What can hang from each mark
Z535: Z760 Z795
Z760: Z534 Z535 Z768
Z768: Z534 Z795
Z795: Z534 Z597 Z768
Z597: Z535 Z760
Z534: Z535 Z597

Known rows, with every way that one mark hangs from another
{Z760 {Z768 {Z534 {Z535 Z795} Z597}}}:  .62  .21 -.04 -.36  .35  .11 -.01  .18  .12  .14  .00  .25  .01 -.11 -.16 -.29 -.11 -.11 -.01  .46  .34
{Z535 {Z760 {Z534 Z597} Z768}}:  .56 -.05 -.13  .09  .37 -.13 -.02  .35  .01  .22 -.13  .05 -.11  .06 -.22 -.38 -.13 -.22  .36  .26  .28
{Z760 Z768}:  .16  .03  .04  .12 -.01 -.06  .06  .06 -.08  .10 -.14  .17 -.08  .10 -.05 -.12 -.07  .16  .00  .02 -.12
{Z760 Z534 Z535}:  .25 -.09 -.12  .22  .28 -.26  .06 -.05 -.03  .07  .19 -.10  .28  .07 -.16 -.20  .02 -.16  .21 -.03  .22
{Z535 {Z760 Z534 Z768} Z795}:  .39  .04 -.17  .29  .33 -.15  .12  .17  .08  .26  .00 -.03 -.04  .06 -.17 -.74 -.06 -.18  .17  .19  .01
{Z768 Z534 Z795}:  .09  .09 -.05 -.28  .14  .00  .37  .04  .10  .29  .12  .00  .42 -.02  .03  .17  .30 -.06 -.04  .08  .18
{Z534 Z535 Z597}:  .39  .07  .04 -.41  .23  .17 -.26  .11  .05 -.09  .01  .16 -.12 -.13 -.09  .01 -.16 -.17  .03  .27  .37
{Z760 Z535 {Z768 Z534}}:  .26 -.06 -.03  .12  .12 -.27  .22  .06 -.09  .22 -.06  .11  .24  .07 -.16 -.07  .10  .10  .18  .12  .08
{Z535 Z760}:  .02 -.06 -.05  .03  .08 -.05 -.04  .13  .04  .07 -.12 -.09 -.11 -.05 -.05 -.18  .06 -.14  .20  .14  .02
{Z597 {Z760 {Z535 Z795}}}:  .10  .18 -.30  .35  .30 -.13 -.27 -.10  .07  .10  .20  .04  .00 -.05 -.13 -.37 -.15 -.11 -.01  .19  .07
{Z535 Z760 {Z795 {Z534 Z597} Z768}}:  .37 -.07 -.19 -.25  .41  .39 -.17  .56  .08 -.03 -.03  .22 -.41 -.22 -.21 -.45 -.35 -.56  .21  .53  .31
{Z768 {Z534 Z535} Z795}:  .31  .13  .05 -.59  .27  .11  .29 -.01  .11  .23  .15  .10  .44 -.12 -.03  .15  .24 -.11 -.10  .13  .31
{Z534 {Z535 {Z760 Z768}}}:  .42  .00  .08 -.15  .19  .01 -.05  .15 -.07  .14 -.21  .20 -.18 -.07 -.16 -.33 -.06 -.03  .14  .19  .04
{Z534 Z535 {Z597 Z760}}:  .45  .22 -.11 -.30  .39  .20 -.43  .01  .03  .01  .10  .22 -.12 -.17 -.12  .03 -.31 -.17 -.08  .26  .36
{Z760 {Z534 Z535}}:  .43  .04  .04 -.23  .34  .04  .03 -.09  .01  .02  .22  .02  .20 -.05 -.11 -.14 -.07 -.18 -.02 -.05  .27
{Z760 Z534 Z768}:  .37  .01 -.02  .20  .18 -.13  .19  .03 -.06  .18  .04  .08  .12  .15 -.12 -.24 -.08  .04  .04 -.07  .01
{Z768 {Z534 {Z535 Z760}} {Z795 Z597}}:  .44 -.05  .04 -.61  .45  .12  .18  .30  .05  .29  .07  .07  .31 -.30 -.18  .13  .22 -.34  .22  .44  .53
{Z768 {Z534 Z535 Z597}}:  .44  .08  .02 -.57  .31  .14 -.06  .12  .08  .03  .05  .10  .14 -.19 -.09  .14 -.01 -.21  .04  .30  .46
{Z760 Z534 {Z535 Z795} Z768}:  .42  .04 -.17  .42  .34 -.28  .11  .03  .02  .19  .13  .07  .13  .14 -.21 -.65 -.09 -.07  .16  .13  .11
{Z760 Z534 Z535 Z768}:  .41 -.07 -.07  .34  .25 -.33  .13  .02 -.12  .18  .07  .09  .20  .17 -.21 -.31 -.05 -.01  .21 -.01  .12
{Z768 {Z534 Z535}}:  .27  .04  .08 -.45  .21  .08  .12 -.06  .03  .05  .09  .04  .27 -.15 -.04  .10  .09 -.08 -.07  .10  .23
{Z760 {Z534 Z535 Z597}}:  .59  .06 -.02 -.36  .43  .10 -.13  .07  .06 -.02  .17  .07  .10 -.08 -.15 -.10 -.17 -.29  .09  .17  .51
{Z597 Z535}:  .09  .13 -.11  .14  .19  .01  .03  .00  .09  .06  .04  .00 -.01  .04  .01 -.09 -.11 -.10 -.05 -.07  .06
{Z535 {Z795 Z597}}:  .11 -.01 -.05  .03  .17  .07 -.10  .21  .05 -.03  .10  .04 -.09 -.13 -.10 -.14 -.12 -.17  .05  .32  .20
{Z795 {Z597 Z535} Z768}:  .25 -.04 -.09 -.09  .33  .30 -.04  .27 -.04  .01  .09  .27 -.27 -.17 -.03  .14 -.33 -.22  .00  .26  .13

Rows
 .38  .18 -.10 -.14  .45  .24 -.37  .05  .03  .01  .25  .19 -.09 -.28 -.16 -.16 -.32 -.22 -.13  .35  .30 -> {Z534 {Z535 {Z795 {Z597 Z760}}}}
 .26  .10 -.25  .15  .34 -.09 -.41  .05 -.01  .07  .08  .10 -.07 -.06 -.16 -.02 -.22 -.15  .16  .25  .32 -> {Z534 {Z597 {Z760 Z535}}}
 .39 -.05 -.02 -.39  .46  .12 -.02  .29  .11  .11  .08 -.03  .07 -.36 -.20 -.23  .02 -.39  .20  .54  .44 -> {Z768 {Z534 {Z535 Z760 {Z795 Z597}}}}
 .54 -.03 -.09 -.05  .30 -.05  .10  .45 -.08  .20 -.03  .37  .15  .11 -.34 -.18 -.13 -.21  .28  .24  .49 -> {Z760 Z535 {Z768 {Z795 {Z534 Z597}}}}
 .28 -.04 -.10 -.44  .24  .26  .04  .23  .04  .05  .02  .20 -.10 -.18  .01  .24 -.08 -.18  .04  .39  .23 -> {Z795 {Z768 {Z534 Z597}}}
 .31  .02 -.11 -.12  .41  .24  .00  .32 -.10  .17  .23  .25  .24 -.11 -.27  .16 -.22 -.31 -.01  .14  .43 -> {Z768 {Z795 Z534 {Z597 Z760}}}
 .31  .17 -.35  .42  .52 -.20 -.15 -.13  .08  .17  .37 -.05  .22  .01 -.18 -.49 -.15 -.23  .04  .09  .20 -> {Z597 {Z760 Z534 {Z535 Z795}}}
 .53  .31 -.17 -.58  .53  .22 -.07  .06  .14  .30  .21  .21  .30 -.18 -.10  .21  .00 -.24 -.12  .33  .52 -> {Z768 {Z534 Z535 {Z597 Z760}} Z795}
 .34 -.24 -.10 -.06  .39  .24 -.08  .44 -.11 -.10  .19  .32 -.13 -.21 -.31 -.22 -.38 -.44  .18  .43  .35 -> {Z760 {Z535 {Z795 Z534 Z597 Z768}}}
 .34 -.04 -.08  .29  .21 -.10  .06  .24 -.07  .05  .01  .23  .05  .09 -.33 -.58 -.22 -.15  .15  .12  .16 -> {Z760 {Z535 {Z795 Z534}} Z768}
 .35  .27 -.32  .33  .55 -.02 -.03 -.13  .09  .22  .32 -.05  .19  .06 -.07 -.20 -.26 -.22 -.14 -.16  .15 -> {Z597 Z535 {Z760 Z534}}
 .32  .03 -.07 -.33  .26  .20  .09  .40  .06  .09  .07  .20  .17 -.01 -.20  .02 -.09 -.34  .10  .17  .49 -> {Z768 {Z795 {Z534 Z597}}}
 .51  .10 -.07 -.69  .46  .13  .08  .29  .18  .28  .00  .07  .21 -.22 -.12  .00  .21 -.37  .20  .47  .56 -> {Z768 {Z534 {Z535 Z760} Z597} Z795}
 .56  .16 -.15 -.61  .51  .41 -.24  .07  .00  .10  .17  .36 -.11 -.32 -.06  .22 -.28 -.23 -.15  .44  .33 -> {Z795 {Z768 {Z534 Z535 {Z597 Z760}}}}
 .43  .02 -.17 -.23  .44  .42 -.06  .42  .01 -.05  .07  .33 -.25 -.08 -.14 -.04 -.48 -.45  .01  .21  .35 -> {Z795 {Z534 {Z597 Z535}} Z768}
 .29 -.27  .06 -.27  .24  .39  .01  .44 -.21 -.12  .09  .34 -.13 -.20 -.21  .17 -.37 -.34  .08  .23  .25 -> {Z795 Z534 Z597 Z768}
 .42  .11 -.06  .07  .25 -.11  .36  .08 -.01  .36  .09  .16  .29  .18 -.10 -.20  .07  .02  .00 -.04  .10 -> {Z760 Z534 {Z768 Z795}}
 .35  .39 -.26  .25  .38  .00  .11  .02  .04  .43  .08  .31  .07  .12 -.06 -.15 -.16  .05 -.21 -.02 -.01 -> {Z597 Z535 {Z760 {Z768 Z795}}}
 .33  .08 -.15  .13  .33 -.13  .25  .21  .08  .34 -.17  .02  .07  .02 -.09 -.26  .04 -.10  .15  .13  .04 -> {Z597 {Z535 {Z760 {Z768 Z534}}}}
 .74  .16 -.04 -.23  .44  .25 -.29  .24 -.13  .06  .01  .48 -.08 -.07 -.34 -.15 -.51 -.20 -.04  .19  .41 -> {Z795 {Z534 Z535 {Z597 {Z760 Z768}}}}
 .20  .05 -.11  .21  .14 -.07 -.01  .21  .07  .19 -.18  .07 -.24  .01 -.12 -.62 -.05 -.04  .15  .27 -.11 -> {Z535 {Z760 Z768} Z795}
 .47  .29 -.20 -.02  .55  .10 -.19 -.19  .11  .12  .40  .05  .14 -.11 -.13 -.43 -.24 -.25 -.22  .10  .23 -> {Z597 {Z760 {Z534 {Z535 Z795}}}}
 .32  .04 -.08 -.36  .34  .33 -.16  .16  .10  .03  .03  .19 -.39 -.28 -.05 -.47 -.17 -.29  .01  .45  .03 -> {Z534 {Z535 Z760 {Z795 Z768}}}
 .44  .10 -.18  .15  .35 -.05 -.10  .37  .09  .21 -.25  .15 -.31  .04 -.14 -.36 -.22 -.17  .25  .30  .20 -> {Z534 {Z597 {Z535 {Z760 Z768}}}}
 .30  .15 -.19 -.14  .38  .05  .07  .17  .18  .13  .05 -.01  .13 -.04 -.04  .08 -.06 -.23  .05  .19  .38 -> {Z768 {Z534 {Z597 Z535}}}
 .26  .08 -.22  .03  .38  .01 -.18  .30  .18  .10 -.12 -.03 -.22 -.06 -.08 -.23 -.14 -.35  .26  .27  .31 -> {Z534 {Z597 {Z535 Z760}}}
 .23 -.15 -.14 -.27  .40  .24  .06  .39  .06  .13  .06  .08 -.16 -.34 -.09 -.14 -.06 -.37  .19  .62  .19 -> {Z535 Z760 {Z795 Z597 {Z768 Z534}}}
 .53 -.08 -.13  .37  .42 -.24  .04  .23 -.06  .16  .16  .12  .11  .03 -.31 -.47 -.19 -.16  .27  .30  .31 -> {Z760 Z534 {Z535 {Z795 Z597}} Z768}
 .29  .11 -.03 -.38  .25  .37 -.11  .02  .07 -.06  .16  .30 -.28 -.23  .01 -.27 -.21 -.15 -.18  .32  .02 -> {Z534 {Z535 {Z795 Z768}}}
 .21  .05 -.11  .34  .13 -.22 -.02  .07 -.01  .12 -.04  .16 -.08  .08 -.16 -.52 -.08  .05  .12  .21 -.02 -> {Z760 {Z535 Z795} Z768}
 .45 -.05 -.25 -.09  .47  .25 -.33  .30 -.13 -.01  .14  .40 -.16 -.15 -.27 -.02 -.48 -.39  .12  .32  .37 -> {Z795 {Z534 {Z597 {Z760 Z535}}} Z768}
